Known rows, with every way that one mark hangs from another:
K[C[D U[V[Y]]] L]: [ 0.19  0.10 -0.14 -1.79  0.80  0.51  1.82 -0.01 -1.05 -1.51  0.34  2.96
  0.89  0.83  1.51 -0.19  2.35  0.24 -4.20  1.23  1.39 -0.76  1.24 -1.34]
U[C V[Y[N] Z]]: [ 1.55  1.55  0.31 -1.51  2.19 -1.69 -1.25 -0.42 -0.94 -2.82 -0.15  4.23
  4.66  0.10  1.49  3.44  0.41  1.42 -1.59  1.33  2.49 -3.60  3.21  0.54]
Y[N V[D U Z]]: [-0.47  4.20 -0.12 -2.36 -2.43 -1.03  0.93 -1.67  0.45  2.95  3.21 -4.05
  0.59  3.95 -1.22  0.96 -1.57  3.10 -0.07 -1.90 -0.47 -1.38  3.54  2.69]
K[L]: [-0.40 -0.01  1.28 -0.86  0.21  0.85 -0.39  0.48 -0.45 -1.37 -0.38  0.91
  1.46 -0.05 -1.49  0.91  0.74 -1.64 -1.19 -0.11  0.45  0.49 -1.00 -2.27]
D[C[U[V[Y Z]]]]: [ 0.67  1.16 -1.02 -0.59  0.44 -2.03  0.37 -0.84 -0.66  1.98  2.56  1.59
  1.00 -0.25 -1.17 -0.57 -0.49  0.90  0.17  1.51  1.26 -3.08  1.36  3.14]
U[C[D K[L]] V[Z]]: [ 1.51  0.90 -1.47 -0.57  0.77 -0.94 -2.28  0.15 -1.95 -1.61 -1.70  2.25
  5.40 -1.03  1.13  3.81  3.53  0.37 -4.99  1.25  1.40 -2.23  1.70 -0.20]
D[C[U]]: [ 0.21  1.24 -1.04  0.35 -0.49 -1.79  0.72 -1.55 -0.83  3.47  2.56  0.65
 -0.64 -0.15 -1.94 -2.69 -1.17 -0.14  0.53  0.93  0.23 -1.25 -0.24  2.29]
C[K U[V[Y]]]: [-0.24 -0.11 -3.21 -0.40  0.37 -2.56  0.33 -1.45  1.33  0.23  1.69 -0.66
  1.74 -0.42  0.88  0.88  2.67  1.79 -2.71  1.11  0.10 -3.29  0.90  0.56]
C[K[L]]: [-0.69 -0.08 -1.39 -0.44 -0.58 -0.32 -0.24  0.04  0.28 -1.38 -0.62 -0.76
  2.35 -0.24 -1.39  2.00  0.92 -0.63 -2.58 -0.32 -0.53  0.57 -0.97 -1.95]
U[C]: [ 1.30  0.55 -1.08  0.10  0.96 -1.58 -1.02 -0.43 -1.16 -0.77 -0.79  2.50
  2.04 -0.67  1.09  0.23  0.22 -0.52 -1.25  0.67  0.54 -1.13  0.02 -0.35]
D[C[K[L] U[V]]]: [-0.02  1.40 -1.78  0.04 -0.38 -2.27 -0.06 -0.94 -1.10  2.08  1.49  0.86
  2.14 -1.74 -2.29 -1.36  0.32 -0.75 -2.13  1.32  1.18 -2.09 -0.98 -0.14]
U[C[K] V[D Y Z]]: [ 2.60  0.67 -3.61 -1.69  1.61 -1.83 -0.87  0.29  0.19 -2.51  0.46  3.03
  5.43 -0.14  2.74  3.93  2.38  2.45 -3.58  0.26  0.97 -4.95  3.61  1.51]
K[C[D U[V[Y Z]]] L]: [ 0.34 -0.04 -0.12 -2.00  0.35  0.61  1.63  0.21 -1.02 -1.83  0.67  2.44
  1.48  1.65  1.17  1.26  2.36  0.64 -4.00  1.16  1.13 -0.62  1.93  0.00]
T[U[V[Y]]]: [-0.92  0.59 -1.18  0.09  1.92 -0.63  0.18 -0.03 -0.01 -2.73 -0.17  2.94
  1.26 -2.11  0.33  0.45  2.07  0.63  0.43  0.06  0.69 -2.92  0.83 -0.60]
K[C[D] L]: [ 0.12  0.04  0.41 -1.29 -0.08  1.64  1.64  0.85 -1.69 -1.87 -1.17  2.42
  0.45  0.89  0.62  0.19  0.47 -0.69 -3.27  0.10  0.47  2.03  0.40 -1.90]
D[C[K[L] U[V[Y[N]]]]]: [-0.41  2.09 -1.24 -0.79  0.27 -2.32  0.61 -1.97 -0.69  1.42  2.18  1.84
  2.39 -0.65 -2.49 -0.52 -0.55  0.09 -1.97  1.09  1.34 -2.48  0.37 -0.32]
Y[N]: [-0.90  1.76  1.77 -0.32 -0.28  0.11  0.30 -1.77 -0.34  0.25  0.97  0.23
  0.33  1.16 -1.12 -0.10 -1.33  0.25  0.23 -0.47  0.49  0.59  1.05 -0.88]
K[C[D U[V[Z]]] L]: [ 0.40  0.06  0.33 -1.41 -0.35  0.77  1.18  0.23 -1.47 -0.96  0.58  1.61
  1.21  1.19  0.80  0.53  2.54 -0.15 -4.04  1.17  1.27  0.20  1.07 -0.25]
Y[N V[Z]]: [-0.60  3.71  1.18 -0.68 -2.17 -0.66  0.52 -0.93 -0.78  0.77  1.02 -2.64
  1.42  2.31 -1.60  2.89 -2.49  1.41  0.36 -0.34  0.15  1.09  2.86  1.02]
K[C[U[V]] L]: [ 0.12  0.02  0.29 -1.31 -0.03 -0.44  1.25  0.70 -1.29 -1.72  0.38  1.91
  1.52 -0.20  0.56 -1.16  1.32 -1.32 -3.04  1.48  1.96 -0.20 -0.99 -2.59]
D[C[K U]]: [-0.15  1.14 -3.01  0.53 -1.01 -2.63  0.74 -1.81 -0.31  3.16  2.25 -0.43
  0.37 -0.42 -2.06 -1.58 -0.99  0.38 -0.85  0.66 -0.51 -1.12 -0.43  2.25]

Rows:
[ 0.52  3.24 -2.82 -0.54 -1.93 -1.62  1.25 -0.71 -0.71  3.10  2.17 -1.51
  1.21  0.35 -1.29 -0.57 -0.55  0.71 -1.79 -0.50 -0.45 -1.16  1.20  0.44]
Y[V[D[C[K[L] U]]]]
[ 0.57 -0.12 -2.11 -3.19  1.31 -2.44 -0.22 -0.64  1.51 -1.34  1.41  0.29
  1.95  3.00  0.41  3.16  0.03  3.03 -0.34  0.00 -0.34 -3.86  2.36  4.67]
V[U[C] Y Z]
[ 0.10  0.42 -2.29 -2.04 -0.54 -1.60 -1.22 -1.08  0.23  0.37  0.56 -1.59
  2.52  2.43 -0.70  2.83  1.90  1.83 -2.98 -0.41 -0.96 -1.84  1.20  3.44]
V[U[C[D K[L]]] Z]
[ 1.65  0.19 -0.57 -1.98  1.29  0.60 -0.01  0.90  0.76 -1.52  1.48  1.84
  2.53  0.70  1.80  2.64  1.98  2.44 -0.98 -0.23  1.15 -4.03  3.79  1.89]
U[V[D Y Z]]
[-0.38  1.10 -2.20  1.07  1.11 -0.62 -0.41 -1.42 -1.25 -0.97 -0.53  3.09
  0.90 -1.12  0.29  0.02  2.34  0.10 -0.93 -0.47 -0.81 -1.15  0.94  0.49]
T[U[C[D]]]
[ 2.39  0.61 -2.80 -2.34  1.77 -1.30 -1.16  0.53 -0.05 -3.36  0.23  3.59
  6.37 -0.10  1.82  4.49  2.78  1.47 -4.27  0.23  1.17 -4.59  2.87 -0.01]
U[C[K[L]] V[D Y Z]]
[-1.18  0.82  0.23 -3.50  0.29 -1.13  0.80 -1.76  2.15 -0.43  2.86 -1.40
  0.56  4.41 -1.38  2.78 -1.14  3.62  0.87 -1.00 -0.43 -2.59  3.21  4.27]
V[U Y[N] Z]
[ 0.19  2.53 -2.47 -1.66 -1.67 -2.32 -0.59 -0.39 -0.65  1.14 -0.20 -3.18
  2.44  1.81 -0.62  2.92  0.46  1.80 -2.65 -0.04 -0.59 -1.10  1.53  2.25]
Y[V[U[C[D K[L]]] Z]]
[-1.04  4.57 -0.70 -1.48 -1.29 -2.54  0.05 -2.54 -1.15  1.95  0.13 -1.92
  1.86  1.67 -1.12  0.50 -1.00  1.36 -2.79 -0.43  0.23 -0.71  1.55 -0.85]
Y[N V[U[C[D K[L]]]]]
[ 0.80  0.70 -2.29 -0.01  0.59 -0.89 -1.06 -1.06 -1.33 -0.77 -1.54  2.12
  3.06 -0.32  0.53  1.91  2.05 -0.20 -4.45  0.29 -0.32 -0.34  0.68 -1.05]
U[C[D K[L]]]
[ 0.58  1.07 -3.25 -2.37 -1.65 -1.50  0.53 -0.82  1.11  3.35  3.75 -2.63
  0.82  2.64 -1.74 -0.06 -0.45  2.90 -0.41 -1.83 -1.32 -3.22  1.90  5.75]
V[D[C[K]] U Z]
[-0.17  0.70 -2.43 -1.51  0.26 -2.10 -0.83 -1.55 -0.09  0.97 -0.27 -0.53
  1.55  0.82  0.04 -0.09  1.84  0.94 -3.37 -0.25 -0.47 -2.05 -0.07  0.70]
V[U[C[D K[L]]]]
[ 0.73  0.47 -2.16 -0.23  0.52 -1.89 -1.17 -0.39 -0.86 -1.96 -1.30  1.97
  3.81 -0.89 -0.03  1.91  0.83 -0.98 -3.29  0.46  0.14 -0.64 -0.73 -1.93]
U[C[K[L]]]
[-0.03  0.50 -3.03 -1.17  0.07 -3.30 -0.74 -1.15  0.45  0.81  0.05 -1.09
  1.33  0.33  0.40 -0.59  0.45  1.14 -1.81  0.03 -0.34 -2.56 -0.76  1.19]
V[U[C[K]]]
[ 0.64  1.20 -2.62 -3.18  1.06 -1.44  1.78 -1.18  1.61  2.46  3.42  1.13
 -0.73  2.15 -0.22 -2.17 -0.98  3.16  0.30 -1.53 -0.40 -4.99  2.35  3.88]
V[D[C] U Y]
[ 1.69  1.24 -1.45 -0.78 -0.38 -0.56 -0.30  0.73 -0.69  0.97  1.48  0.69
  2.90 -0.79  0.12  0.92  0.84  1.38 -1.31 -0.05  1.24 -3.07  2.13  1.98]
U[V[D[C[K]] Z]]
[ 0.98  1.25 -3.41 -0.26 -0.99 -1.16  1.12 -1.67  0.41  3.49  3.48 -0.05
  0.26  0.64 -0.74 -2.12  0.31  1.19 -1.37 -0.91 -1.02 -2.35  1.30  2.39]
V[D[C[K U]]]
[ 0.13  4.04  0.41 -1.24 -2.26  0.17  0.95 -1.13 -0.35  1.57  2.54 -2.36
  1.36  3.07 -0.90  2.20 -1.64  2.19 -0.22 -1.54 -0.35  0.08  3.98  1.51]
Y[N V[D Z]]
[ 0.08  1.22 -1.64 -0.32 -0.77 -2.08 -0.20 -0.78 -1.06  1.94  1.98  0.16
  2.66 -0.88 -2.69  0.17  0.47 -0.34 -1.95  1.23  0.90 -1.84 -0.31  1.26]
D[C[K[L] U[V[Z]]]]
[ 0.66  0.81 -4.04 -3.68 -0.10 -1.69  1.45 -0.87  2.29  1.67  4.04 -1.01
  1.02  3.51 -1.12  1.66 -0.79  4.38 -0.35 -1.87 -1.52 -4.70  3.59  6.56]
V[D[C[K]] U Y Z]
[ 0.40  1.07 -2.62 -2.81 -1.53 -1.10  0.38 -0.59  0.95  2.66  3.54 -2.23
  1.55  2.67 -2.48  0.34 -0.07  2.08 -0.91 -1.93 -1.11 -2.90  1.43  4.57]
V[D[C[K[L]]] U Z]
